What can hang from each mark:
peme: nozi sile
nozi: mekin nake voso
mekin: nake peme voso
sile: mekin nozi voso
nake: peme sile voso
voso: mekin nake nozi peme sile

Each row was made from one small tree. The marks that hang from a mark follow it in brackets, in alphabetical order. Every link used is in the known rows. Write each row's tree.
(in the rows, 100 means zero)
Known rows:
mekin{voso}: 67; 139; 91; 103; 136; 122; 109; 132; 97; 84; 55; 95; 126; 72; 121; 85; 93; 67; 133; 80; 116; 96; 102; 145; 64; 117; 92
sile{mekin voso}: 62; 129; 80; 85; 153; 95; 118; 141; 84; 115; 93; 81; 133; 90; 127; 81; 101; 59; 164; 85; 109; 99; 92; 127; 90; 162; 83
nake{peme sile voso}: 68; 104; 106; 145; 96; 96; 123; 149; 91; 144; 69; 133; 150; 74; 83; 94; 80; 51; 140; 94; 107; 114; 149; 85; 26; 157; 116
mekin{nake voso}: 54; 148; 91; 101; 139; 146; 116; 132; 81; 77; 40; 96; 139; 63; 113; 72; 90; 79; 146; 101; 93; 95; 103; 129; 61; 125; 99
peme{sile{mekin}}: 70; 157; 81; 107; 128; 90; 135; 102; 97; 83; 100; 90; 133; 80; 105; 115; 106; 72; 141; 94; 125; 80; 108; 115; 81; 146; 80
mekin{nake{sile} peme voso}: 56; 145; 96; 125; 118; 158; 130; 142; 84; 90; 33; 104; 170; 57; 76; 68; 101; 82; 144; 127; 86; 94; 97; 127; 66; 145; 116
sile{nozi{voso}}: 66; 136; 88; 88; 134; 114; 114; 141; 116; 92; 107; 81; 106; 93; 114; 92; 64; 90; 140; 63; 102; 94; 96; 116; 82; 163; 84
voso{sile}: 94; 134; 116; 102; 137; 97; 119; 101; 112; 93; 87; 90; 119; 87; 131; 95; 83; 76; 139; 46; 110; 77; 103; 116; 87; 131; 72
sile{nozi voso{mekin nake peme}}: 39; 136; 103; 110; 179; 116; 135; 120; 145; 108; 116; 58; 132; 116; 128; 86; 74; 101; 153; 39; 92; 77; 83; 104; 118; 179; 89
nake{peme{nozi sile{voso}}}: 67; 139; 80; 118; 131; 97; 129; 115; 104; 104; 101; 97; 121; 73; 120; 119; 92; 83; 151; 90; 111; 84; 114; 121; 79; 163; 108
peme{sile{mekin nozi}}: 64; 159; 84; 106; 126; 88; 138; 112; 102; 84; 113; 81; 135; 88; 106; 111; 95; 80; 152; 87; 123; 84; 106; 111; 91; 165; 73
voso{mekin nake peme sile}: 69; 143; 130; 136; 192; 119; 150; 65; 173; 88; 111; 66; 139; 110; 119; 102; 78; 110; 122; 18; 96; 43; 85; 80; 117; 132; 92
sile{mekin{nake} voso{nozi peme}}: 43; 140; 87; 100; 169; 132; 124; 127; 103; 128; 96; 71; 138; 96; 112; 78; 83; 95; 161; 71; 88; 87; 75; 109; 113; 170; 97
peme{nozi{nake voso} sile{mekin}}: 44; 163; 60; 112; 143; 112; 135; 120; 121; 65; 130; 77; 113; 73; 108; 123; 94; 123; 127; 96; 121; 72; 103; 105; 94; 154; 95
nozi{nake}: 60; 153; 82; 86; 125; 118; 98; 113; 111; 90; 87; 89; 116; 91; 128; 90; 92; 79; 123; 59; 106; 100; 118; 89; 60; 126; 88
nozi{mekin}: 70; 141; 78; 96; 138; 129; 108; 126; 116; 94; 90; 106; 121; 101; 106; 96; 77; 77; 128; 69; 112; 87; 98; 101; 61; 142; 99
nozi{mekin voso}: 66; 127; 70; 94; 149; 145; 117; 145; 126; 87; 106; 97; 102; 94; 92; 105; 67; 103; 112; 74; 102; 75; 85; 109; 64; 148; 105
sile{voso{nake}}: 64; 129; 97; 92; 161; 105; 116; 115; 110; 103; 87; 76; 124; 84; 140; 85; 96; 70; 142; 63; 93; 91; 99; 133; 81; 149; 80
mekin{peme{nozi} voso}: 62; 147; 80; 123; 139; 137; 116; 139; 113; 76; 58; 92; 138; 65; 107; 83; 99; 89; 144; 105; 119; 87; 81; 154; 84; 130; 117
nake{voso}: 63; 121; 93; 122; 127; 103; 109; 137; 104; 104; 68; 110; 123; 83; 109; 83; 82; 65; 145; 80; 125; 101; 120; 110; 44; 127; 97
voso{mekin{nake{sile}} nozi}: 52; 150; 92; 122; 156; 158; 120; 97; 138; 103; 80; 93; 148; 102; 94; 87; 60; 90; 138; 68; 92; 84; 93; 80; 75; 160; 113
voso{mekin nake peme}: 52; 151; 103; 124; 186; 127; 135; 76; 165; 89; 100; 77; 137; 110; 109; 98; 82; 94; 120; 41; 99; 61; 92; 82; 96; 133; 109
mekin{peme{nozi{nake}}}: 64; 155; 74; 108; 131; 127; 108; 119; 123; 84; 85; 92; 128; 81; 109; 88; 96; 92; 141; 90; 113; 90; 92; 113; 82; 143; 113
peme{sile{mekin voso{nake}}}: 61; 148; 87; 109; 150; 90; 144; 103; 102; 89; 107; 73; 137; 78; 118; 111; 113; 79; 144; 89; 111; 77; 101; 126; 92; 157; 73
peme{nozi{mekin nake}}: 49; 158; 66; 100; 143; 132; 99; 126; 130; 82; 104; 98; 112; 95; 123; 97; 76; 105; 128; 68; 116; 91; 105; 90; 73; 144; 106

Which tree is each row?
46; 150; 96; 110; 145; 151; 121; 127; 93; 86; 46; 93; 137; 72; 104; 77; 87; 94; 139; 87; 91; 84; 97; 122; 80; 123; 107	mekin{nake voso{peme}}
38; 155; 95; 132; 158; 156; 119; 90; 173; 118; 106; 81; 135; 124; 93; 103; 63; 116; 108; 26; 101; 73; 91; 61; 100; 149; 118	voso{mekin nozi{nake{sile}} peme}
42; 147; 67; 115; 141; 130; 102; 138; 130; 87; 100; 103; 115; 93; 117; 93; 73; 108; 132; 73; 121; 93; 110; 86; 62; 141; 110	peme{nozi{mekin nake{voso}}}
70; 130; 73; 108; 139; 124; 116; 135; 117; 104; 104; 106; 111; 80; 108; 108; 70; 89; 136; 83; 103; 88; 105; 104; 63; 157; 123	nake{peme{nozi{mekin voso}}}
50; 145; 81; 109; 146; 114; 121; 134; 91; 101; 82; 99; 142; 83; 101; 75; 86; 79; 163; 100; 108; 96; 105; 91; 75; 148; 103	sile{mekin{nake{voso{peme{nozi}}}}}
72; 133; 99; 117; 153; 135; 126; 125; 124; 88; 86; 92; 135; 85; 113; 96; 82; 91; 123; 62; 102; 77; 93; 113; 66; 133; 95	nozi{mekin{voso{nake{peme} sile}}}
54; 142; 85; 106; 142; 114; 122; 132; 87; 104; 78; 98; 144; 84; 98; 74; 89; 72; 161; 98; 106; 97; 106; 90; 70; 145; 99	sile{mekin{nake{voso{peme}}}}
51; 150; 83; 119; 147; 118; 135; 98; 127; 89; 104; 74; 126; 94; 116; 117; 95; 100; 135; 70; 114; 70; 96; 116; 92; 156; 87	peme{sile{voso{mekin nozi{nake}}}}
88; 135; 119; 122; 163; 105; 133; 88; 138; 92; 111; 81; 131; 77; 135; 102; 80; 94; 132; 44; 90; 71; 104; 99; 82; 142; 86	voso{nake{peme{nozi{mekin}}} sile}
56; 155; 83; 106; 122; 108; 134; 115; 118; 75; 117; 75; 114; 86; 108; 119; 87; 107; 127; 73; 111; 78; 109; 107; 84; 157; 77	peme{sile{nozi{nake voso}}}
63; 132; 104; 106; 113; 110; 121; 138; 112; 118; 98; 101; 130; 93; 90; 96; 68; 80; 123; 64; 97; 98; 118; 101; 81; 172; 90	nake{sile{nozi{voso{peme}}}}
70; 148; 107; 121; 152; 127; 119; 89; 141; 113; 99; 79; 154; 81; 102; 89; 82; 80; 116; 58; 87; 96; 96; 101; 77; 155; 89	voso{nake{sile{mekin{peme}}} nozi}
61; 135; 80; 92; 139; 130; 117; 151; 125; 91; 116; 85; 109; 103; 103; 95; 57; 102; 134; 62; 102; 88; 89; 104; 79; 170; 90	sile{nozi{mekin voso}}
61; 127; 90; 102; 163; 112; 120; 123; 115; 109; 97; 82; 125; 84; 135; 92; 90; 80; 145; 68; 91; 90; 98; 123; 79; 160; 96	sile{voso{nake{peme{nozi{mekin}}}}}
46; 156; 94; 126; 143; 144; 120; 110; 132; 92; 79; 76; 124; 83; 109; 105; 87; 113; 111; 52; 112; 77; 90; 126; 92; 121; 97	mekin{voso{nozi{nake} peme{sile}}}
74; 142; 86; 120; 127; 105; 133; 111; 100; 106; 93; 94; 137; 73; 105; 114; 96; 72; 143; 90; 110; 88; 109; 114; 68; 150; 103	nake{peme{sile{mekin{voso{nozi}}}}}
67; 149; 88; 105; 124; 124; 128; 106; 84; 93; 72; 102; 136; 69; 103; 97; 89; 76; 153; 103; 87; 89; 118; 95; 59; 151; 105	mekin{nake{peme{sile}}}
44; 136; 100; 130; 123; 129; 121; 133; 96; 112; 61; 118; 146; 78; 85; 78; 75; 87; 145; 95; 95; 97; 127; 84; 61; 151; 111	mekin{nake{sile voso{peme{nozi}}}}
68; 144; 90; 124; 139; 152; 113; 127; 123; 91; 58; 84; 141; 71; 100; 82; 93; 89; 133; 86; 110; 88; 70; 151; 80; 129; 110	mekin{peme voso{nozi}}
53; 134; 99; 134; 108; 138; 130; 147; 94; 108; 58; 110; 166; 74; 69; 66; 84; 84; 162; 119; 89; 101; 110; 90; 59; 170; 114	mekin{nake{sile{nozi} voso} peme}
